Each row was made from one path, in order. Every step used is in the known rows, and no mark comes twice. Write each row's path.
(in the rows, 128 means zero)
Known rows
nobed nifeba reder: [117 154 125 198 181 140 131 134 202 155 149  95 151 147 130 148 111 132
  89 128 135 151  93 103  82 112 125 163  80 142  95 154 129 172 172  93
 150 117 149  95 136  48 136 160 140 169 156 137 128 114 106 123  66 140
 146 165 154 104 169 127 116 161 143 153  79]
tezo nuta dipeb: [158 154 101 157 122 135 157 172 102 126 134 142 161 132 156 181 134 125
 102 153  94 125  85 111  96 126  89 144  90 123  99 172 117 119 159 112
 144 108 140  83 106 118 182 171 147 200 165 146 161 128 102 154  80 156
 147 184 125  90 176 157 118 161 113 128  93]
letole tezo nuta dipeb: [159 150 102 160 118 135 167 183  93 124 153 152 131 116 157 182 131 124
 112 139 100 128  89 108  80 117  80 147 104  94 108 147 114 121 159 147
 133 104 153  76 109 128 184 166 135 180 167 142 167 128 105 162  84 156
 148 212 108  91 177 162 118 155 123 144  88]
firip nisin nuta tezo: [103 154  85 144 147 152  85 120 128 165 151 137 141 118 131 141 109 140
  66 185  83 196 139 106 109 167 116 130  97 170  85 138 110 122 153  94
 138 138 148 111 123  69 170 112 136 202 142 161 114 121  85 111  99 143
 144 172 146 104 179 112  93 146 107 106  85]
letole tezo nuta dipeb nifeba nobed: [171 165 114 156 111 131 157 158 112 132 138 178 116 119 152 176 134 116
 137 136  77 156 105 106  85 122  64 148 103 100 105 171 116 131 170 161
 139 108 152  83 114  88 173 172 136 166 183 129 171 121 101 158 111 140
 148 194 107  99 164 173 136 135 115 172  81]
tezo nuta: [145 164 117 166 140 135 156 154 144 137 139 110 165 131 149 175 120 127
  77 150  90 122  98 106  94 116 104 149  89 128  96 169 119 134 155  99
 145 109 151 106 120 118 177 167 143 195 153 141 147 118  98 143  86 164
 150 172 132  95 177 158 116 167 111 131 101]
letole tezo nuta: [153 160 115 167 128 135 167 159 136 130 156 124 137 116 150 179 118 124
  88 136  95 128 101 104  76 107  92 156 102  97 104 147 114 137 155 133
 135 106 161  94 122 130 181 163 134 177 156 137 153 118 103 149  91 167
 152 200 116  95 176 161 117 160 120 147  93]
firip nisin nuta dipeb nifeba ramak: [151 154  89 165 110 153  84 123 144 171 130 150 108 158 124 138 116 137
 122 143  96 199 114 135 115 144  94 128  82 162  94 139 118 109 165 123
 146 158 142  87 107  65 139 125 140 164 158 163 132 121 109 117 100 153
 137 164 130 118 158  99  97 130 131 123  89]
ramak nifeba: [148 178 129 174 146 126 139  70 186 173 107 125 160 142 147 178 116 138
  62 132  79 174 128  86  95 113 111 132  94 136  97 154 115 150 152  97
 137 118 163 110 134 123 150 145 151 180 146 136 125 103 112 130  97 196
 153 165 156 101 179 118 106 178 112 165 100]
letole tezo nuta nisin: [137 140 122 163 150 134 149 139 122 131 167 116 140 141 156 183 111 122
  71 154  76 106  90 102  75  99  87 173 109  85 103 133 122 134 153 130
 129 114 154  75 118 119 181 166 123 167 143 135 142 124 102 156  85 154
 152 196 110  99 167 154 122 167 129 150 105]
dipeb nifeba reder letole: [122 175 107 157 153 131 142 118 148 166 139 102 138 139 124 114 125 125
 118 102 130 161 109 118  94 119 119 138  81 137  96 148 105 143 178 104
 172 160 163 110 131  59 121 135 133 148 164 134 139  97 117 123  76 154
 140 163 144 112 174 117 102 157 111 159 103]
nuta nisin firip: [ 85 147 120 166 195 135 125  79 170 167 158  98 170 165 135 148 102 125
  40 163  69 125 101 112  83 109 113 165  96 128  93 124 135 147 153  64
 145 137 131  84 115  95 153 138 129 156 131 148 105 108 106 125  81 167
 149 153 120  96 164  93 108 179 130 150 128]
reder letole tezo: [127 167  98 137 143 127 162 126 122 158 154 114 129 123 137 130 122 121
  87 112 124 173 122 106  62 119 100 146 102 101 106 120 105 138 162 119
 142 127 171 105 118 118 162 136 131 146 154 136 141 111 106 132  89 168
 148 220 122  97 182 118 106 165 123 160  98]
tezo nuta dipeb nifeba: [163 160  94 163 115 140 155 163 119 132 125 159 148 122 154 172 135 123
 131 139  91 149  88 121 108 120  84 138  89 134  99 182 118 118 166 123
 153 116 147  83 106 109 162 167 149 185 178 140 159 124 105 160  89 147
 143 166 124  97 166 164 121 144 114 135  99]
reder nifeba: [137 189 125 164 146 140 149 101 210 162 145 105 152 127 131 155 114 135
  71 138  82 193 104 101 108 122 119 140  83 151  91 162 119 159 148  71
 148 114 147 118 124  86 145 121 143 183 148 158 129 119 100 136 110 213
 155 152 152  83 174 110 107 173 131 134 105]
gebe nifeba: [178 178 104 180 141 136 148 108 185 155 125 100 130 132 139 148 127 130
  89 112 111 184 129 127  90 123 105 135  97 161  96 155 124 151 161 123
 171 112 152  98 114 104 146 143 148 173 161 128 140 111 110 119 114 166
 144 176 141  93 170 131 109 171 133 152  87]
firip nisin: [118 161 101 161 160 139 135 104 180 165 151 115 151 131 124 148 113 129
  57 144  92 160 116 120  89 133 113 135  85 148  94 141 116 141 151  68
 153 139 148 114 113  94 159 135 137 175 143 156 124 108  94 115  90 174
 146 163 129  97 173 113  98 163 117 134 104]
letole gufopu: [140 164  94 153 163 134 138 112 160 161 120 129 148  92 140 139 122 135
  88 127 111 198 123 108  77 131 105 132 107 131 102 145 121 146 151 118
 143 115 156  91 125 115 163 147 144 153 156 134 136 124 106 132  99 189
 148 183 143  92 172 108 111 171 131 159  92]
tezo nuta gebe nifeba reder letole: [166 149 117 142 113 125 145 175  91 128 169 117 132 131 141 150 146 123
 114 107 112 103  87 125  91 139  96 148  83 123  99 160 103 116 171 144
 155 139 148  99 129 104 175 160 130 189 167 144 165 113 114 130  83 138
 138 186 121  81 171 144 103 159  97 136  76]
ramak nifeba nobed: [152 188 153 162 150 115 131  55 194 182 100 140 153 149 144 185 122 131
  67 145  57 177 143  70  87 125  99 134  92 140  93 164 119 160 156 108
 130 110 156 123 141  75 160 152 151 182 151 127 127  99 105 121 119 189
 156 160 153 103 174 123 127 173 101 192  91]
ramak nifeba gebe: [132 169 150 174 135 140 144  51 206 185 104 134 151 127 147 192 113 137
  49 125  81 194 133  87  87 105 113 139  95 135  96 158 121 175 149  93
 116 113 160 102 139 136 147 158 159 155 141 120 111  93 112 114  91 226
 156 147 146  99 162 129 118 192 111 194  96]
nobed nifeba: [124 158 114 188 175 148 137 112 223 164 138 116 149 136 139 152 108 131
  80 134 123 180 106 110  80 109 112 160  87 154  96 162 136 168 164  87
 148  98 158  93 126  86 148 161 154 163 160 136 123 123  98 130  87 153
 150 172 150 101 165 132 121 155 148 153  86]
nobed nifeba gebe nuta nisin firip: [ 42 117 153 189 184 154 115  57 220 201 162 144 153 146 149 176  96 127
  19 155  85 150 100 116  63  90 118 187  97 152  92 145 151 186 155  67
 107  92 125  50 127  96 152 179 151 120 141 134  78 117 100  92  68 160
 150 130 128  86 141 128 130 182 144 184  96]
ramak nifeba dipeb: [127 183 153 160 141 128 142  57 175 184 109 122 150 122 155 197 114 139
  38 112  83 161 134  90  88  98 113 137  92 132  94 150 116 171 149  88
 127 130 151  97 138 101 149 149 157 166 145 138 112  97 117  98  85 221
 154 156 146 100 177 121 117 182 120 183  94]
nuta nisin: [119 154 112 160 179 135 133  95 154 159 141  91 169 153 148 159 108 130
  62 159  83 138 105 106  87 100 109 159 101 135  95 144 135 144 153  81
 147 124 145  81 119  96 155 153 141 162 134 133 119 119 104 138  89 167
 151 163 137  99 169 117 116 179 138 146 113]
nuta dipeb nifeba: [146 168  83 163 129 144 151 127 136 153 109 155 139 126 146 152 130 129
 134 127 109 200 108 122 106 121  91 129  92 159  99 174 120 131 168 116
 167 125 148  77 102 101 140 151 155 166 179 133 150 119 108 151  96 169
 143 163 137 101 167 137 114 148 127 146  95]
gebe nifeba nobed: [188 191 127 167 144 124 135  95 203 166 121 114 123 137 137 149 132 122
  92 125  89 196 141 114  80 134  94 136  94 161  93 167 125 163 165 133
 164 104 147 110 120  60 154 154 148 177 167 123 143 109 104 114 135 156
 148 168 138  93 165 132 129 165 124 179  78]
nobed nifeba dipeb: [111 164 136 178 165 148 141 101 213 174 138 112 141 116 147 170 105 130
  52 113 127 173 115 113  71  89 113 166  86 152  95 160 134 189 163  83
 136 106 142  80 130  64 147 166 160 151 160 139 109 117 105  98  71 177
 153 159 140  98 164 131 132 159 156 168  80]
firip nisin nuta gebe nifeba: [136 163  86 143 120 145  92 121 141 163 147 128 109 157 127 133 132 138
 106 135  93 196 128 138 109 160  97 127  92 180  89 158 110 113 156 121
 154 148 145 102 115 103 172 126 138 182 156 155 145 122 100 106 114 153
 139 170 131  92 165  99  85 145 113 115  77]
firip nisin nuta gebe nifeba reder: [137 160 100 153 128 139  83 133 130 155 159 113 110 168 120 128 135 139
 110 133 103 172 112 135 109 164 107 125  83 169  89 146 106 115 163 120
 157 166 140 107 123  74 162 123 126 184 153 158 149 116 106  98  98 142
 137 166 137  97 171  94  82 151 112 116  70]
tezo nuta dipeb nifeba nobed: [162 170 117 157 115 131 150 150 131 143 119 172 144 124 151 176 137 118
 128 147  75 150  99 108 103 126  74 141  87 136  96 188 118 130 170 131
 151 108 141  91 111  76 169 176 150 183 181 134 162 121 101 153 104 137
 146 162 121  98 161 167 136 140 105 160  89]
reder letole gufopu: [126 165  93 128 166 124 139 111 129 171 134 126 143  97 134 112 129 125
  84 110 127 195 122 111  64 136 104 137 106 115 104 124 109 132 161 111
 147 131 163 104 119 100 161 138 137 138 154 137 131 119 106 125  91 173
 145 210 139  91 174  91 105 168 121 165  99]
dipeb nifeba reder letole tezo nuta: [138 163 113 158 131 129 151 152 125 142 163 116 123 127 133 137 126 117
 124 103 117 126  94 116  84 112 102 149  90  95 103 142  99 132 177 138
 155 152 167 100 131  72 138 147 119 149 168 132 157 103 114 136  72 132
 140 191 123 109 173 146 110 150 105 161  97]
gebe nuta: [ 93 160 111 155 146 134 145 103 143 177 128 133 166 133 157 176 120 136
  59 150 102 143 123 111  86 106 125 143  95 177  94 158 123 138 153  92
 140  96 142  76 121 126 172 166 157 179 154 143 123 118  94 115  91 173
 145 151 144  80 183 158 115 178 123 141  97]

Which path is each row?
[143 156  90 133 115 131 162 165  78 138 151 157 114 111 149 143 135 113
 131 107 109 151  96 118  76 121  75 146 103  89 106 140 102 112 171 145
 150 127 167  86 108 115 163 151 131 148 176 137 161 120 111 154  85 138
 142 220 109  99 172 148 113 141 111 154  97]
reder letole tezo nuta dipeb nifeba
[ 49 136 129 155 181 133 120  68 139 180 156 124 174 157 154 172 104 130
  21 172  68 109 105 115  78 107 125 167 101 156  91 131 132 139 149  69
 130 116 122  60 113 114 168 156 138 161 134 151  99 116  99 104  79 156
 144 140 124  78 167 126 112 186 125 148 120]
gebe nuta nisin firip
[188 154 113 173  97 145 138 131 155 155 132 126 119 128 137 157 126 142
 113 100 108 159 115 132 105 123  97 138  89 161 104 155 128 133 164 159
 156 120 148  83 130 117 153 151 155 181 163 145 141 114 119 126 117 184
 141 163 124  91 160 130 106 146 137 142  74]
nuta gebe nifeba ramak
[119 168 117 148 166 123 143 134 125 156 153  82 157 142 124 127 126 127
  86 120 138 131 104 105  78 124 126 143  79 122  97 131 104 143 171  85
 159 151 153 115 130  67 146 137 126 166 147 139 142 101 110 116  64 155
 143 185 145 102 188 109 100 178 112 153  97]
nifeba reder letole
[180 157 110 154 101 135 150 162 120 129 144 134 135 124 152 170 141 130
 108 123  89 129  97 128 104 131  88 144  90 144  98 183 117 122 160 139
 152 113 146  94 121 133 184 167 148 198 169 141 160 122 104 141 105 160
 144 171 119  80 168 161 110 154 110 129  79]
tezo nuta gebe nifeba
[144 192 118 161 143 134 142  88 207 170 108 135 139 136 136 146 121 123
 112 134  81 203 137 105  96 118  95 134  87 162  92 184 125 158 170 113
 164 118 154 116 130  54 140 154 154 157 174 124 136 105 100 127 122 167
 149 142 140 109 162 143 133 145 117 178  96]
dipeb nifeba nobed
[135 152 107 144 115 137 159 168 117 130 145 139 160 129 154 177 132 132
  99 144  86 118  91 110 105 126  94 146  88 135  97 184 116 118 157 116
 138 110 148  96 127 141 194 170 152 202 161 148 156 121  99 152  86 171
 148 162 121  81 176 162 113 155 105 121  89]
tezo nuta gebe
[ 81 138 142 182 155 156 135  83 226 195 135 147 145 121 153 181 106 133
  52 136 117 184 115 112  70  91 119 169  94 165  94 168 141 186 158  90
 115  77 144  66 132 115 155 187 167 137 156 125  97 121  97  99  77 173
 150 142 142  86 152 159 134 174 145 177  76]
nobed nifeba gebe nuta
[144 148 112 148 106 137 168 176 102 123 162 147 134 119 153 176 128 129
 107 132  93 125  96 108  87 119  83 149 100 106 107 159 109 123 155 150
 130 110 159  86 127 153 198 167 139 183 165 144 164 121 103 158  91 172
 151 196 105  85 176 165 113 149 112 137  82]
letole tezo nuta gebe
[122 168  86 130 126 142 109 137 111 154 121 126 141 163 143 143 130 144
 124 152 107 196 127 111 114 143 105 128  92 177  94 178 118 112 157 116
 140 124 151  97 130 126 179 139 155 185 157 142 149 128 101 133 100 175
 147 169 145  97 179 118  98 158 117 110  79]
nisin nuta gebe
[123 167 118 171 133 156 157  84 229 178 113 133 135 113 140 153 111 129
  93 113 103 212 130 119  98  95 108 140  93 156  96 180 126 173 163 100
 151 120 161  96 130 112 131 159 159 131 163 118 119 100 108 121  98 201
 151 128 136 108 152 144 124 169 125 179  99]
dipeb nifeba gebe
[162 175 111 166 147 122 135 123 143 155 152  80 124 139 124 124 136 123
  99  93 136 157 108 127  78 132 116 139  89 132  97 132 107 145 172 119
 174 146 150 107 120  61 133 133 128 168 157 130 146 102 119 106  89 141
 138 191 144  97 177 108 100 175 122 159  84]
gebe nifeba reder letole
[178 172 116 185 146 132 139 124 171 149 140  81 132 140 129 146 129 131
  98 106 125 155 114 122  88 125 121 134  89 154  96 150 116 154 168 122
 175 135 149 106 125  68 134 144 133 180 156 129 148 104 117 115  96 151
 140 169 145  96 176 123 104 176 129 155  80]
gebe nifeba reder
[ 96 165 152 159 134 150 144  68 209 190 146 137 151 111 144 181 114 137
  36 140  79 196 113 109  98 105 124 149  92 169  89 168 127 178 144  65
 114  95 133  91 128 111 155 148 153 153 144 144 105 118  96 105 104 231
 154 120 144  67 160 142 116 194 125 162  95]
reder nifeba gebe nuta
[133 164  94 148 111 156 109 108 148 167  98 153 120 146 144 144 127 135
 132 140 112 244 126 122 110 128  94 128  99 168  93 185 123 134 166 120
 135 125 149  76 111 105 145 146 160 143 168 124 141 126 109 125 101 174
 145 159 143 110 160 125 116 157 128 149  83]
nisin nuta dipeb nifeba gebe
[129 167  77 151 130 148  92 117 133 165 128 153 120 151 128 132 127 131
 122 153  92 212 115 133 114 153  93 123  91 167  89 156 113 113 160 104
 156 153 144  92  98  76 153 128 139 167 162 155 142 126 100 120  97 146
 140 167 135 110 166 103  95 140 118 117  92]
firip nisin nuta dipeb nifeba
[134 174 141 180 153 122 132  89 163 165 121 107 162 154 136 176 118 140
  71 127  94 138 113  81  95 114 126 133  85 130  96 145 110 152 160 101
 142 140 156 113 143  84 138 143 136 186 142 134 131  93 119 122  80 186
 148 161 162 106 184 116 102 182 108 166  93]
ramak nifeba reder
[ 69 123 131 179 153 166 127  94 203 192 144 169 150  87 159 186 101 136
  40 157 109 190 128 104  81 108 122 169 104 170  91 169 140 184 160 101
 103  66 144  63 140  98 161 177 167 156 158 130  85 123  90 104  80 161
 149 144 146  85 156 172 133 161 136 173  68]
nobed nifeba gebe nuta tezo
[ 66 132 141 158 158 145 137  61 165 190 135 131 164 136 161 190 108 132
  27 156  85 152 117 111  74  85 118 165 106 157  93 152 140 163 148  80
 111  99 132  54 127 123 163 181 155 137 134 123  95 115 101 103  81 197
 151 128 129  84 157 150 126 202 130 177 105]
nifeba gebe nuta nisin
[ 69 126 148 183 179 153 122  66 210 194 144 138 149 137 158 182 100 131
  36 151 100 160 103 109  67  85 114 185 100 159  93 158 152 183 157  87
 108  82 137  52 127 101 155 192 159 125 143 125  89 125 100 102  72 160
 151 133 139  90 145 148 136 181 153 185  88]
nobed nifeba gebe nuta nisin
[164 157 128 145 100 138 153 153 114 139 149 128 128 104 160 185 137 129
  87 104  96 122 105 131  97 117  89 149  92 139  97 180 117 140 161 136
 145 121 136  80 126 116 182 173 152 187 170 145 152 118 113 116  94 179
 146 162 113  78 167 161 119 160 115 145  76]
tezo nuta gebe nifeba dipeb
[165 164 111 192 112 151 142 106 201 172 118 125 132 128 132 148 103 137
 111 115 105 174 121 120 105 102 109 140  81 152 102 154 128 145 168 126
 157 129 159  93 131  86 119 146 155 157 161 138 124 104 117 133 105 181
 143 146 138 117 155 134 119 140 140 154 103]
dipeb nifeba ramak
[144 171 109 136 118 135  81 106 147 172 141 142 104 163 125 133 138 132
 106 145  75 203 134 126 102 169  84 126  91 176  86 162 114 123 162 132
 146 141 137 113 121  66 180 131 137 181 160 150 145 120  97  99 129 145
 142 168 128  96 161 101 101 142 108 134  67]
firip nisin nuta gebe nifeba nobed
[ 61 142 136 168 155 153 131  39 194 202 140 143 146 128 150 165 103 125
  46 140  69 164 118 127  87  89 114 163 101 160  91 155 137 165 157  79
 128 124 132  54 124 108 136 165 148 113 147 128  88 101 107 101  85 182
 144 103 119  93 142 138 122 179 124 182 115]
dipeb nifeba gebe nuta nisin firip
[137 163  91 145 137 130 142 141 101 152 135 138 137 132 135 124 139 124
 143 107 128 174  94 121  98 131 101 131  84 136 100 153 108 127 181 115
 170 152 150  89 112  70 128 143 137 157 175 138 153 110 117 134  73 145
 136 176 136 105 175 123 105 151 117 154  95]
nuta dipeb nifeba reder letole
[110 162  84 142 140 154  97 134 124 154 126 125 150 117 147 151 113 145
  89 187  99 211 146  94 112 146 121 133 101 173  87 162 114 125 156 117
 135 112 154 101 130  88 169 121 150 207 149 144 120 126  89 126 105 152
 148 180 162 106 187 130 105 151 116 113  80]
nisin nuta tezo
[131 164 131 154 160 115 122  87 124 180 125 122 146 123 133 143 130 135
  76 104 111 159 113  83  75 136 117 130  95  96 103 119  98 143 163 119
 133 155 162 107 141  83 141 133 127 154 146 135 132 100 122 116  76 178
 144 195 155 100 179  85  97 184 104 188  92]
ramak nifeba reder letole gufopu
[159 154 101 163 100 148  82 120 151 170 146 128  99 153 122 138 121 142
 108 130  94 185 123 138 111 157  97 132  87 169  94 137 118 110 157 137
 147 152 139  97 123  87 160 124 137 176 150 163 135 118 110 101 114 159
 137 169 127 102 157  92  90 138 126 117  74]
firip nisin nuta gebe nifeba ramak
[ 98 156 124 164 128 155 152  72 198 192 115 155 139 113 152 168 115 131
  79 125 100 195 132 125  92  93 115 141  99 175  94 180 128 166 160 106
 135 107 149  73 129 127 141 171 163 130 162 118 112 105 103 106  96 198
 147 115 137  92 157 169 124 173 123 183  95]
dipeb nifeba gebe nuta
[104 151  99 149 135 137 145 124 101 168 124 164 163 128 165 180 131 135
  85 154 107 153 108 116  90 120 110 136  97 171  98 160 125 127 157 108
 138  96 133  60 104 135 176 168 159 184 164 144 138 130  98 126  89 167
 142 164 138  75 181 159 115 170 124 140  89]
gebe nuta dipeb
[139 160 100 161 122 152 154 109 165 166 106 163 134 108 147 157 130 128
 116 120 111 220 114 126  98 109  91 134  95 150 100 182 126 154 167 109
 144 118 149  72 109 114 138 163 162 145 174 124 136 114 110 137  92 196
 146 148 130 102 158 147 123 158 128 171  93]
nuta dipeb nifeba gebe
